Every row comes from one small tree of marks. The marks that hang from a mark follow it in brackets, in alphabetical order. Every link used is in the known rows. Which tree was each row made from?
In the rows, zero is written as 128.
Known rows
vutilu{fipup noner{domape{fubog migu}}}: [158 112 155 119 122  81 122 153 123 180  91 151 165  97 116 151  99 130
  60  94 123 135 161  80  85 127  95 128 126 126  72 136 103 123  78 105
  74  94 191 150 105  89 138 100 112 159 144 122 119 125 115]
fubog{domape{noner}}: [132 159 110 157 122 151 158 109 161  78 132 123 128 174 133 148 160 130
 184 209 156 128  97 124 125  97 165 124 145  71 157 140 116 128 147 118
 120 165 111 137 110 128  88 133 121 116  83 138 177 136 151]
migu{domape{fubog{bubisam{seliz}}}}: [113 134 100 176 100 136 201 135 140 128 140  94 151 104 157 153 141 138
 122 131 132 104 134 120 188 150 153 117 112 113 152 129 127 107 156 130
 108  67 177  83 147 115 115 119 148 127 124 131 121 154 144]
vutilu{fipup noner{domape{fubog}}}: [128 129 138 150 112  93 146 153 126 157 110 151 165 101 103 135 101  85
  93 136 152 117 133 105 107 124 109 119  96 112 104 114  88 137 102 107
  84  95 207 158 135  91  92 104  91 148 116 136 150 108 131]
fubog{bubisam{seliz} domape{migu noner{vutilu}}}: [151 115 119 118 122 145 162  82 137  97 100 109 170 123 185 185 154 167
 150  99 150 155 112 112  83 138 155 168 194 107 111 164 187 139 118 118
 122 148 100  62 146 119 167 107 100 101 119 121 108 185 153]
domape{fubog noner}: [133 140 134 150 114 117 147 154 156  86 139 119 102 118 137 108 169 133
 136 149 110  86 107 141 173 107 151 110 120 152 129 109  91 137 170 137
 122 175 156 155 113 140  88 131 154 141 155 138 152 100 150]
fipup{vutilu{noner{domape{migu}}}}: [144 113 135 127 137 103 112 147 142 160 132 186 138 118  54 137 104 128
 112 128 119 152 129  68  93 152 134 102 107 132 107 177 149 111  59 106
 130 146 121 116  89 119 154 137 142 127 149 114 130 118 110]
fudir{davam{fipup}}: [111 165 107 155 105 122 177 109 145 105 107  69 132 144  67 112 130 121
 183 174 138 161 128 147 191  96  94  68  54 132 167 146 112 103 172 152
 182 142 170 143 168 133 119 160 148 114 125 177 115 110 109]
davam{fipup}: [103 146 128 175  94 152 181 131 153  94 136  97 140 158  62 131 155 106
 171 182 119 144 138 137 192  96 116  46  68 107 187 154 129  75 169 123
 180 126 157 150 137 138 100 154 148 107 113 127 132 140 142]
seliz{bubisam{fubog} domape{migu noner{vutilu}}}: [129 144 115  85 124 120  57 114  64 126 139 177 102 156 163  98 138 183
 128  92  96 117  83 164 105 124 164 158 172 141 120 121 113 115 105 166
 108 163  71 144  85 109 154  82 111 206 127 148 131  86 134]
fubog{domape{seliz{bubisam}}}: [128 144  83 143 120 135 118  99 110 126 156  96  88 191 147 148 156 101
 171 204 179 151 132 110 111 120  99 121 119  53 190 147 117 135 135 141
 139  74 103 125 145 144 140 149 100  86  83 154 131 138 134]
noner{domape{migu} vutilu}: [183 111 159  98 134 136 136  91 153 149 121 139 123  93 112 116 147 142
 131 106 118 165 131 101  96 142 136 133 142 111 125 140 162 128 115 109
 175 160  96 105  79 150 175 114 142 123 163 121 150 161 117]
vutilu{noner}: [110 138 104 186  83 126 149 113 125 108 167 127 128 163  50 141 130 115
 166 217 164 135  96 107 166  83 123  55  96  88 148 167  87  94 129 103
 129 127 162 145 129 110  71 149 107  92 113 152 146 125 159]
fipup{vutilu{noner}}: [ 99 153  93 174 102 106 146 169 138 105 163 159 141 148  27 143 119 102
 164 188 160 159  88 123 157 117 145  63  76 118 125 178 116  96  90 125
 151 150 132 131 145 110 108 162 117 101 141 152 168 113 162]
davam{fipup{vutilu{noner{domape}}} fudir}: [113 117 133 183 140 158 172 147 166 176 156 178 182 108  34  75  59 105
 140 146 118 105 164 101 136 122  98  87  36 140 142 168 177  88 133 157
 189 142 189 155 147 126  96 175 126 132 103 104  92 116  93]
seliz{domape{fubog{bubisam} noner{vutilu}}}: [112 137 138 142 145 163 156 145 139  94 150 122 141 122 170  98 168 173
 149 135 108  89  83 188 131 115 165 148 149 130 115 132 134 120 160 127
 120 166 126 121 149 142 113 107  90 176 124 156 174  94 153]
domape{fubog{bubisam} noner seliz}: [105 111 142 159 117 157 134 118 153  75 141  79 110 131 182 116 184 121
 125 140 101  72 122 162 157 127 135 107 131 149 143 116 122 137 177 109
 123 152 144 115 175 180  97 149 141 103 123 125 100 108 150]
vutilu{fipup noner}: [100 166 104 176  70 102 158 133 112 109 135 138 167 159  66 184 113  96
 150 191 178 167 107 133 155 103 118  80  85  81 121 153  88  82 106 108
 115 103 176 167 164  79  75 136  82 115  94 159 168 126 180]
fudir{davam{fipup{vutilu{noner{domape{migu}}}}}}: [133 123 145 126 148 105 129 156 145 177  90 124 167 120  38 102  70 127
 124  99 116 164 158  87 106 147  84 109  70 175 106 168 171 115  82 148
 160 137 159 117 141  94 187 155 151 147 140 132  87  94  60]
bubisam{fubog seliz{domape{migu noner}}}: [ 95 137  77  83 109 102  67 110  85 113 100 180  76 150 141 138 112 151
  98 118  79  74 115 107 139  97 201 152 181 143 120  90  94  98 126 104
  74 138 100 152  98  86  73  95 176 140 130  97  88 130 118]
vutilu{fipup noner{domape{seliz}}}: [100 114 135 129 122 123 106 125 116 162 116 146 138 135  86 156  76  67
 120 160 177 134 163 125 110 140 109 129 121  89 116 102 123 138 110  75
 114  93 158 161 165 104  80 140  99  82  73 113 131 133 133]
migu{domape}: [130 169 116 181 117 139 171 129 152 116 167 120 119 149  98 151 150 142
 172 193 147 159 109 137 190 124 157  97 107  82 175 143 106 102 149 116
 136 102 131 139 102 123 107 147 144 136  98 144 187 141 142]
bubisam{fubog{domape{migu noner seliz}}}: [120 135 123 102 144 152  71  81 125 109  94 111  98 186 184 150 124 130
 116 148 108 135 126 124 125  98 143 138 185 139 157 116 114 151 132 142
  95 133  72 111  81 128 126 122 167 112 113 105  82 151  91]
domape{noner seliz}: [104 136 129 130 115 138 104 123 140  78 151 117  81 151 127 131 162 111
 168 171 135 108 130 157 174 128 149 124 136 129 149 102 116 135 176  98
 144 171 108 147 154 158  70 170 167  79  98 107 140 121 156]
davam{fipup{vutilu{noner{domape{migu}}}} fudir}: [139 118 152 168 149 142 153 146 152 189 143 168 180 109  65  95  68 148
 100 103  88 138 196  75 122 123  85 109  57 158 113 196 186  76 100 150
 174 130 174 151 117 132 135 161 151 146 113  83  65 127  71]
fipup{vutilu{noner{domape{fubog{bubisam} seliz}}}}: [ 94  87 134 153 147 139 126 156 159 140 141 131 144 108 113  93 109  87
 100 116 124 101 141 122 112 166 131 109  97 144 116 145 159 147 113 128
 134 118 147  87 165 142 135 151 119  95 136 120  97 103 112]
noner{domape{fubog{bubisam} seliz}}: [119  91 146 150 119 157 140 103 168 135 131  80  95 113 161 107 152 101
 100 133 111  83 154 125 131 142 135 114 108 106 155 111 131 143 160 105
 151 110 142  91 144 178 128 135 137  93 134 131  98 130 111]
vutilu{fipup}: [100 185  91 137  78 115 158 120 131  96 135 128 141 144  94 191 134  94
 138 163 157 167 113 153 166 105 147  84  85  77 141 133 100  77 124 108
 131 116 140 168 160 117  99 143 110 127 122 162 184 137 174]
seliz{domape{migu noner}}: [131 154 127 117 131 124  89 132 121 110 149 153  83 174 125 132 177 187
 146 155  76 110 122 120 138 100 177 148 154 108 127 137 103  80 130  78
  91 144 105 177  93 128  93 129 162 163 113 123 157 108 129]

Write each row's tree
[118 148 126 140 143 118 134 169 134 104 147 138  87 143 128  93 154 159
 143 168 101  67 105 142 155  84 168 135 141 127 127 104  69 120 171 123
  81 154 144 177 113 123  58 113 135 168 118 143 169  83 130]  seliz{domape{fubog noner}}
[113 120 112 157 121 108 139 147 153 144 153 188 138 116  37 107 103  96
 144 170 145 135 112  93 112 150 155  93  81 107 123 155 137 117  90 107
 148 151 142 122 121 111 118 146 125 108 128 133 157 110 138]  fipup{vutilu{noner{domape}}}
[116 141 145 179 140 171 168 138 157 132 161  65 121 138 185 135 134 147
 124 146 120 122 131 161 187 149 122 112 121 109 174 136 135 124 164 136
 124  69 147 102 143 153 125 158 150 122 110 137 126 135 118]  migu{domape{fubog{bubisam} seliz}}
[177 123 167  75 152  94 141 134 129 164  96 139 171  61 148 145 113 127
  76  34 122 169 156 131  76 146  98 161 138 152  83 106 143 140  99 127
 134 127 121 132  98 137 204  91 100 172 182 136 157 154 124]  noner{domape{fubog migu} vutilu{fipup}}
[125 166 175 117 190 142 137 184 113 125 126 112 166  79 181 136  92 153
 140  60 153 161 130 222 143 179  92 207 178 192  88  56 134 173 152 151
 107 117 129 163 166 106 125 131 123 159 106 106 206 135 148]  migu{domape{fubog noner{vutilu{fipup}} seliz}}
[131 139  62 111 106 110 124  72 117 131  77 129 123 163 145 181 110 109
 114 138 131 142 114  65 125  86 158 112 155 101 148 136 104 124 109 142
 109  88  98  88  75  94 136  88 145 102 149 121  74 193 105]  bubisam{fubog{domape{migu}} seliz}
[150 152  77 121  93 120 102  76  97 137 116 130 117 208 164 154 149 132
 112 157 122 158  92  81 114  90 130 103 126  69 174 169 108 119  95 168
 100  93  99 105  54 114 182  93 116 165 129 171  90 142 117]  seliz{bubisam{fubog{domape{migu}}}}
[139 120 123  90 146  81 109 164  94 114 119 147  77 124 145 130 145 170
 100 109  88  62 142  90 136 107 166 174 174 163  87 110  91 114 144 119
  64 122 145 160 107 106  86 103 181 138 157  95 110 123 112]  bubisam{seliz{domape{fubog migu noner}}}
[134  58 165 150 131 150 112 111 142 166 121  88 131 130 159 119 130 124
  67 122  99  95 172  73 110 142  97 118 134 140 113 151 138 141 105  98
 107  96 162  90 126 150 141 133 133 105 138 101  35 124  90]  vutilu{noner{domape{fubog{bubisam} migu seliz}}}
[135 137 183 129 198 153 141 171 136 120 145  93 131  91 167  93 122 164
 160 106 134 132 128 204 154 158 106 183 189 193 115  73 138 187 177 161
 131 149 113 140 130 134 128 148 155 133 121 103 172 127 122]  migu{domape{fubog noner{vutilu} seliz}}
[168  81 151  83 133  99  76 130 114 173 138 114  63 115 166  98 155 127
  70  87 106 104 178  80 101 155  81 146 128 143 131 121 123 145 123 130
 127  86 135 123 102 169 185 130 162 129 166 118  72 113  89]  noner{domape{fubog migu seliz{bubisam}}}
[ 84 144  99 124 137 165  90  84 140  95 102 111  98 185 169 135 116  93
 156 180 137 112  96 158 139  93 153 128 167 115 173  90 102 169 162 139
 120 144  81 124 111 123  84 129 143 103  87 119 115 137 125]  bubisam{fubog{domape{noner seliz}}}
[150 131 147  92 142 116 170 142 141 146 100 146 174  58 119 129 113 100
 103  80 154 146 126 152  91 144 114 143 123 129 102  93 133 159 130 127
 149 134 134 140 129 127 154  89  84 157 165 144 192 143 135]  noner{domape{fubog} vutilu{fipup}}
[149  85 157 114 172 104  89 177 134 171 125 142 118  92  99  92  86 112
  77  95 103 121 171  81  96 152  94 137 130 194  87 136 137 151  86 130
 127 121 128 115 114 133 162 150 172 102 181  92  91 113  70]  fipup{vutilu{noner{domape{fubog migu seliz}}}}
[125 120  94 149 122 159 193  79 138  85 113 117 174 128 172 161 160 126
 185 140 171 133  84 144  93 136 166 154 166  82 133 142 187 148 146 127
 140 156 109  72 164 115 128 114  77  97  94 129 143 173 178]  fubog{bubisam{seliz} domape{noner{vutilu}}}
[125  79 157 152 150 128 112 141 140 152 132 114 111 108 106  86  97  89
 126 168 147  84 153 101 125 124  91 119 118 144 127 115 105 167 144 113
 128 107 171 131 132 135  87 128 136  74 136 107  98 106 100]  vutilu{noner{domape{fubog seliz}}}
[120 149 137 198 116 152 208 142 167 122 162  88 142 136 155 142 160 165
 125 155 114 121 116 149 190 128 146  97  98  90 170 156 115  98 142 129
 112  84 170 100 121 137 126 128 129 169 119 157 151 122 142]  migu{domape{fubog{bubisam}}}
[164 144 110  94 127 136  84  94  88 126 102 145 144 161 193 129 144 154
 134 105 128 158  77 134  74 118 129 157 176 124 132 140 140 157  93 183
 111 161  69 100  69 108 197  87  96 174 110 142 111 138 133]  seliz{bubisam{fubog{domape{migu noner{vutilu}}}}}
[119 122 118  97 120 136 127 104 102 107 132 140 129 126 154 154 159 192
 144  90 112 123 113 131 111 138 183 170 182 128 103 141 160  99 121  92
 117 153  99 103 159 123 126 113 123 134 119 112 121 142 152]  fubog{bubisam{seliz{domape{migu noner{vutilu}}}}}
[167 119 165  94 132 127 165 116 145 154  90 123 203  73 180 153 144 144
  66  31 106 155 140 133  73 165 119 152 130 125  95 141 173 114  91 119
 128 119 135  95 132 142 205  80  78 180 168 141 145 149 129]  noner{domape{fubog{bubisam} migu} vutilu{fipup}}
[142 153 144 112 131 112 159 157 123  89 105 138 176  76 143 137 131 132
 133  78 145 141 104 193 129 130 119 148 132 165  82  86 116 151 140 141
 118 173 134 160 159 117 134 120  92 166 146 141 195 121 180]  domape{fubog noner{vutilu{fipup}}}
[116 116 139 147 164 111 168 192 142 172  83 112 171  85  48  54  62 103
 127 101 126 123 147 114 117 129  75 104  48 192 111 127 135 145 123 189
 151 145 190 125 162 104 145 150 135 149 151 135 104  66  64]  fudir{davam{fipup{vutilu{noner{domape{fubog}}}}}}
[ 98 161  70 130  83 115  87 112  86 131 160 158  70 193 115 115 139 128
 133 198 119  95  74 137 164  88 182  97  96  69 184 140  75  87 130 148
 110 101 107 151  98 105 108 106 106 167 104 179 134  84 133]  seliz{bubisam{fubog} domape}
[114 108 156 135 139 174 147 124 142  83 142  85 131  96 192 108 166 142
 143  99 128 109 110 201 139 136 114 142 146 172 124 114 155 162 179 134
 153 176 104  89 184 179 132 140 113 106 136 135 122 118 157]  domape{fubog{bubisam} noner{vutilu} seliz}
[140 178 163 134 167 129 170 188 125 127 126 135 191  80 168 139 109 160
 131  78 145 159 113 211 144 159 112 187 156 164  89  86 124 149 138 161
  95 137 144 165 136  89 136 113 108 203 111 130 233 126 165]  migu{domape{fubog noner{vutilu{fipup}}}}
[121 126  91 100  85 112  47  96  76 127 143 118  68 170 156 133 137 114
  88 119 105 142 132 122 154 115 114  89 115 122 159 127 102 116 112 142
 133 103  85 123  99 150 161 142 152 121 141 135  52 128 116]  domape{migu seliz{bubisam{fubog}}}
[149 123 135  71 172  92 110 166  97 122 111 153 106  87 147 110 126 187
 127  69 103 102 134 121 113 113 158 201 201 187  68 102 128 136 136 132
 101 152 118 138 121 123 120 100 148 142 180  97 132 133 119]  bubisam{seliz{domape{fubog migu noner{vutilu}}}}
[179 127 144  95 159 133  88 115  94 118 140 102 113 157 187 133 157 161
 155 108 154 180 132 142  67 149  78 194 188 124 121 141 170 162 113 146
 132 135  64 103 128 148 185 146 105 122 104 120 124 153 131]  fubog{domape{migu noner{vutilu} seliz{bubisam}}}
[131 102 156  99 154 155 123  98 142 140 142 127 100 100 106 101 117  97
 164 145 157 145 139 149 119 148 129 135 149 126 138 103 165 161 155 105
 207 153  80 114 133 172 129 143 135  66 130 111 153 152 117]  noner{domape{seliz} vutilu}
[143  90 140  57 131 125  51  74  89 168 122 143  92 113 169  93 112 113
  99  70 108 148 134 131  91 157 110 153 156 150 141 109 160 162 109 150
 162 124  61 101  95 154 205 114 135 127 156 116  70 134  90]  noner{domape{migu seliz{bubisam{fubog}}} vutilu}
[103 124 127 155 100 156 157 117 148  95 150  61 105 135 156 137 167 112
 117 154 116 105 130 150 177 114 123  77  98 123 165 137 118 120 173 121
 149 110 139 102 164 177 114 155 131  85 147 145  93 129 134]  domape{fubog{bubisam} seliz}
[126 141  82 103 112  86 111 127  95 127 136 152  75 152  92 166 125 152
 132 159 111 120 138  78 143  98 179 134 146 104 130 136 104  71 117  80
 114  92 119 149 115 113  96 120 174 107 143 116 119 158 119]  bubisam{seliz{domape{migu}}}
[134  97 163  96 149 101  91 147 103 183  96 119 144 110 129 143  82 105
  53  84 124 130 188  99  93 146  68 152 143 159  77 112 110 142  84 104
  81  76 175 154 132 109 125 125 130 121 135 100 103 138  97]  vutilu{fipup noner{domape{fubog migu seliz}}}
[104 125 119  99 111 142  70 103  83  94 140 137 100 137 165  83 123 104
 148 111 137 127  88 200 137 140 127 135 147 170 137  83 125 178 150 171
 152 180  63 124 145 139 138 136 114 130 119 132 112 102 152]  domape{noner{vutilu} seliz{bubisam{fubog}}}
[ 99  92 125 134 147 130  98 150 140 143 152 161 114 117  59 110  83  73
 144 159 153 131 143 115 113 153 138 111 103 131 121 131 144 141 100 102
 156 137 117 127 155 126 106 169 140  73 127 110 136 115 113]  fipup{vutilu{noner{domape{seliz}}}}
[165 115 144  53 139 106  74 110  77 175 119 137 130  95 158 159 116 112
  96  42 155 187 169 129  60 193  85 182 142 123 105 108 165 142  84 108
 147  95  91 142 152 144 206 128  98 143 125 114 134 153 128]  noner{domape{migu seliz{bubisam}} vutilu{fipup}}
